Each row was made from one walk, in order. Every step used is in the known rows, and no mark comes twice. Write each row's walk.
In the rows, zero is written as 100.
Known rows:
raku lisele: 105 89 99 87 129 97 154 103 122 88 124 122 114 114 89 108 101 103 86 108 90 103 106 95 98 80 77 81 95 93
selov lisele raku dosim bosas fakuf gafe zadidop: 94 122 100 134 86 136 139 82 21 79 91 86 106 90 82 71 101 122 116 47 92 68 105 97 110 83 82 95 82 88
fakuf bosas dolaf gafe zadidop fogid: 96 117 108 101 64 121 100 106 40 71 108 72 123 97 40 109 151 146 110 50 113 97 68 116 84 149 97 96 79 71
fakuf bosas dosim: 109 119 93 72 114 106 96 97 111 71 83 94 107 116 82 126 131 102 96 110 88 92 60 87 109 100 116 84 53 84
dolaf gafe dosim fogid zadidop: 84 109 109 129 64 112 93 98 54 70 112 87 101 105 78 105 155 127 106 55 75 118 101 102 120 159 66 93 78 83
fogid dosim: 102 99 83 84 111 97 72 103 109 86 110 94 77 79 102 113 120 114 99 81 116 110 97 108 120 137 109 108 62 96
selov lisele raku dosim fogid zadidop gafe: 92 94 107 133 78 139 116 95 70 57 76 76 102 112 89 103 146 133 113 25 20 112 123 99 140 124 60 102 75 101
zadidop fogid dosim bosas dolaf: 73 114 92 92 111 106 65 91 89 92 120 94 93 50 106 111 128 125 105 85 124 121 133 122 117 125 121 116 61 83
selov lisele raku dosim fogid: 88 84 123 122 110 110 60 78 73 58 119 78 81 107 105 92 120 112 117 85 21 85 135 104 184 104 57 90 66 121
fogid dosim bosas: 91 106 84 93 104 97 62 81 102 87 112 95 72 71 101 100 131 127 104 88 97 87 108 120 145 130 129 95 60 91
fogid zadidop gafe fakuf bosas: 116 105 115 96 52 118 124 101 130 80 81 97 101 119 77 104 123 133 101 87 108 111 77 112 77 118 99 96 86 109
gafe zadidop fogid dosim: 100 102 81 89 99 108 77 107 72 67 109 76 90 77 69 115 151 140 106 44 103 102 73 117 120 169 101 96 55 84
fakuf gafe zadidop fogid dosim bosas dolaf: 67 120 90 108 103 121 80 93 62 93 109 90 99 51 99 97 134 129 106 71 134 118 125 122 112 128 116 112 60 77
selov lisele raku dosim bosas dolaf gafe fakuf: 114 119 127 121 83 148 85 98 70 83 128 98 95 78 95 95 77 140 123 88 142 101 131 114 95 107 95 128 73 123
bosas fakuf gafe dosim: 91 114 89 101 78 108 126 99 102 91 121 120 94 79 83 82 73 90 100 50 112 84 85 106 90 139 111 121 81 76
zadidop fogid dosim gafe fakuf bosas dolaf: 84 112 111 80 92 118 91 105 119 103 116 97 99 72 101 127 111 125 102 92 148 134 121 121 72 119 101 114 72 106
gafe dosim: 93 104 85 91 84 89 100 111 117 74 126 110 106 81 86 97 104 86 99 73 86 94 76 101 110 147 112 109 78 81
zadidop fogid dosim bosas dolaf gafe: 90 124 108 99 79 119 62 96 60 97 130 91 98 74 74 110 121 138 109 75 151 111 116 119 96 140 122 130 61 75
dolaf gafe fakuf: 126 117 122 115 70 137 94 110 82 101 113 106 94 96 84 87 75 137 114 95 166 101 92 120 68 128 102 120 98 117
bosas fakuf gafe dosim fogid zadidop: 80 109 106 132 68 117 114 90 59 79 109 95 92 101 87 96 136 125 106 46 80 112 107 104 113 146 62 95 84 83
fakuf gafe zadidop fogid dosim: 95 102 81 100 97 120 86 106 63 73 104 74 89 78 66 106 146 142 104 36 114 99 72 118 117 168 99 97 53 83
bosas dosim gafe fakuf: 104 115 106 101 109 149 106 110 100 112 97 103 88 89 106 111 74 124 111 82 145 104 104 118 69 117 90 96 95 134
fakuf gafe dosim bosas: 79 112 85 111 83 107 97 85 95 86 114 107 89 72 86 76 110 109 101 71 93 74 96 116 129 137 128 95 68 79
lisele raku dosim fogid zadidop: 82 99 121 140 86 119 85 82 48 63 100 77 94 117 92 99 151 122 109 62 48 115 127 97 150 117 54 83 71 108
lisele selov: 111 96 99 111 123 98 137 103 75 79 123 107 100 87 113 111 90 91 87 111 89 88 108 83 120 93 76 77 93 104
lisele raku: 100 99 110 114 126 120 104 108 95 83 106 79 98 110 104 106 88 96 108 108 71 90 119 79 114 72 75 106 68 106
dolaf gafe zadidop fogid dosim bosas: 92 114 86 99 87 109 61 84 64 74 118 81 81 70 68 102 152 152 110 58 104 80 90 127 137 159 125 92 54 79
selov lisele raku dosim: 100 88 116 113 114 114 87 80 81 54 117 83 100 107 103 103 93 90 113 73 30 83 140 81 162 66 79 101 58 129
selov lisele: 111 90 93 101 105 109 128 97 99 88 117 97 114 87 117 128 94 109 111 87 56 86 121 76 104 88 71 97 99 108
dosim fogid zadidop gafe fakuf: 110 105 114 132 69 148 114 109 90 80 79 96 91 100 93 85 112 149 115 56 109 118 99 127 91 143 80 106 101 118
lisele raku dosim gafe: 71 98 115 103 115 125 88 91 85 111 109 87 89 105 104 115 81 90 107 57 76 97 152 103 119 81 77 94 79 141

Which walk is each row?
93 127 89 123 79 126 127 89 30 93 84 91 96 81 80 70 114 128 109 49 130 83 84 113 94 112 102 98 86 75 | fogid dosim bosas fakuf gafe zadidop
86 105 98 105 86 126 114 106 47 88 101 72 115 95 55 112 138 139 111 31 92 90 79 119 86 143 80 79 96 92 | dosim gafe zadidop fogid
78 114 112 121 57 110 93 97 64 71 115 88 105 102 78 112 163 126 103 65 85 127 105 103 114 152 69 97 70 78 | fakuf bosas dolaf gafe dosim fogid zadidop
117 122 97 88 95 132 111 102 105 62 70 94 106 115 78 122 136 123 101 85 96 104 58 95 97 117 109 86 56 91 | fogid zadidop gafe fakuf bosas dosim
86 88 121 114 95 98 49 73 74 71 110 90 76 105 98 82 128 110 111 84 51 95 120 121 175 122 79 89 81 118 | raku dosim fogid
87 112 93 101 95 133 110 107 42 81 95 71 118 95 54 119 143 138 111 31 89 88 70 115 92 146 86 77 84 87 | bosas dosim gafe zadidop fogid
110 101 127 107 59 123 104 93 118 60 87 88 90 124 76 99 130 134 108 82 75 104 92 114 114 115 85 93 67 117 | lisele raku dosim fogid zadidop gafe fakuf bosas
101 94 85 81 106 104 68 102 100 75 118 83 82 78 77 123 137 134 104 53 105 103 85 117 123 166 105 101 55 92 | zadidop fogid dosim
92 114 114 91 82 113 103 105 124 95 96 103 108 82 104 108 107 115 102 106 134 134 117 115 71 99 108 122 85 97 | zadidop gafe fakuf bosas dolaf
88 97 109 134 77 135 107 96 71 62 70 77 98 117 83 92 149 130 110 30 36 116 116 108 139 127 71 104 75 99 | lisele raku dosim fogid zadidop gafe
90 106 82 106 63 109 121 115 107 61 100 102 115 90 75 100 131 103 101 27 64 110 77 104 107 164 105 114 75 73 | fogid zadidop gafe dosim
111 126 97 84 80 100 92 67 73 90 131 106 72 71 77 108 99 147 122 52 121 72 103 127 101 127 123 113 82 74 | dolaf gafe zadidop fogid dosim bosas fakuf
115 88 99 103 142 96 174 106 91 70 141 121 109 97 105 115 90 93 78 118 82 92 111 80 120 78 60 63 88 98 | raku lisele selov
100 107 115 106 94 140 111 109 104 123 105 105 86 88 109 103 64 126 112 83 148 106 117 125 62 116 84 99 112 141 | dosim gafe fakuf
83 103 106 112 90 131 103 100 39 74 105 64 113 101 55 110 133 134 114 24 73 86 92 114 109 131 75 81 80 101 | lisele raku dosim gafe zadidop fogid
86 94 98 107 81 104 76 102 103 66 110 95 86 91 89 86 134 115 108 63 47 96 90 123 148 169 84 103 78 86 | zadidop gafe dosim fogid
85 115 116 87 89 114 100 104 120 114 108 105 105 79 111 119 98 110 102 112 148 133 128 114 64 93 100 115 87 109 | dosim gafe fakuf bosas dolaf
92 127 94 128 76 126 137 88 27 98 80 94 104 90 80 65 106 123 110 59 126 78 86 109 87 99 98 95 99 75 | dosim bosas fakuf gafe zadidop
93 114 116 89 88 106 97 103 119 99 107 105 108 80 108 111 102 110 102 122 144 132 118 111 71 95 107 117 84 101 | gafe fakuf bosas dolaf
92 116 104 117 89 126 131 73 78 123 98 113 76 89 98 71 63 116 106 68 135 77 115 114 85 91 108 109 97 90 | dosim bosas fakuf gafe
90 135 101 119 69 120 95 105 14 87 99 84 123 84 70 86 136 129 110 78 137 103 91 108 88 115 107 110 87 67 | dosim bosas dolaf gafe zadidop
99 103 123 114 99 145 97 100 95 105 108 98 84 95 106 97 64 118 117 71 125 101 131 122 92 101 80 101 92 153 | lisele raku dosim gafe fakuf
83 112 124 94 96 119 92 98 113 98 112 98 104 84 108 114 93 105 105 105 128 128 140 110 87 81 95 116 69 117 | lisele raku dosim gafe fakuf bosas dolaf
104 107 86 92 91 114 72 107 58 67 114 74 90 81 59 116 152 146 107 41 119 101 70 119 115 175 105 103 52 79 | dolaf gafe zadidop fogid dosim
102 104 107 98 96 143 94 111 104 112 114 98 77 76 97 114 83 141 114 58 151 109 108 132 73 147 86 100 91 138 | zadidop fogid dosim gafe fakuf
80 117 93 112 88 121 122 110 43 108 85 82 116 95 88 99 122 114 106 62 109 98 97 107 81 105 79 82 107 98 | dosim gafe zadidop
104 116 109 85 91 89 91 50 95 93 126 122 72 82 101 95 73 114 118 73 93 71 130 122 121 81 125 109 97 96 | raku dosim bosas fakuf
97 105 97 109 82 116 109 104 46 71 101 73 118 97 53 101 146 138 109 46 86 87 64 114 98 144 89 82 93 82 | gafe zadidop fogid
101 123 95 90 73 97 119 69 104 87 122 121 83 74 90 103 90 123 116 46 88 80 110 119 101 118 119 115 94 74 | fogid zadidop gafe dosim bosas fakuf
88 112 97 94 86 127 111 105 53 78 95 69 117 102 48 123 149 139 107 38 87 87 65 114 90 143 86 71 79 87 | fakuf bosas dosim gafe zadidop fogid
96 124 96 126 78 127 143 95 30 100 78 93 108 94 80 68 100 118 108 59 130 85 82 105 77 99 91 99 104 79 | bosas fakuf gafe zadidop
88 119 93 136 80 133 134 106 26 94 70 83 116 101 77 64 121 115 102 65 122 92 75 101 88 107 88 91 97 80 | fakuf gafe zadidop
92 121 99 85 63 95 87 113 102 77 138 110 114 80 69 109 110 97 100 75 124 107 84 106 90 152 122 132 62 67 | fakuf bosas dolaf gafe dosim
112 124 115 110 77 138 74 105 81 98 121 104 85 71 93 94 89 145 117 93 181 113 111 131 78 136 114 130 78 108 | fogid dosim bosas dolaf gafe fakuf
99 115 94 94 65 97 90 112 94 78 136 107 108 87 66 100 103 98 101 67 111 92 74 103 99 158 121 123 70 73 | dolaf gafe dosim
105 120 93 81 80 93 113 69 115 90 125 125 79 73 93 98 78 117 117 56 90 71 109 123 102 115 127 118 95 75 | zadidop gafe dosim bosas fakuf
93 110 108 122 99 136 130 66 69 103 108 107 78 90 102 77 57 113 113 56 99 67 134 102 108 74 91 111 80 101 | selov lisele raku dosim bosas fakuf gafe
70 97 110 97 102 116 87 85 89 118 105 98 89 100 103 112 87 92 102 52 91 103 142 114 112 94 89 92 95 137 | raku dosim gafe
103 106 108 96 102 122 73 95 98 64 85 88 83 111 89 104 142 134 109 98 68 96 77 117 139 139 83 84 64 97 | zadidop gafe fakuf bosas dosim fogid
106 118 103 85 93 91 106 61 103 106 122 120 75 79 104 102 71 122 116 86 107 73 120 117 96 86 118 109 107 87 | dosim bosas fakuf
92 107 96 123 81 137 114 102 73 70 61 84 103 113 84 101 157 134 107 35 53 119 96 108 120 140 80 99 81 87 | bosas dosim fogid zadidop gafe
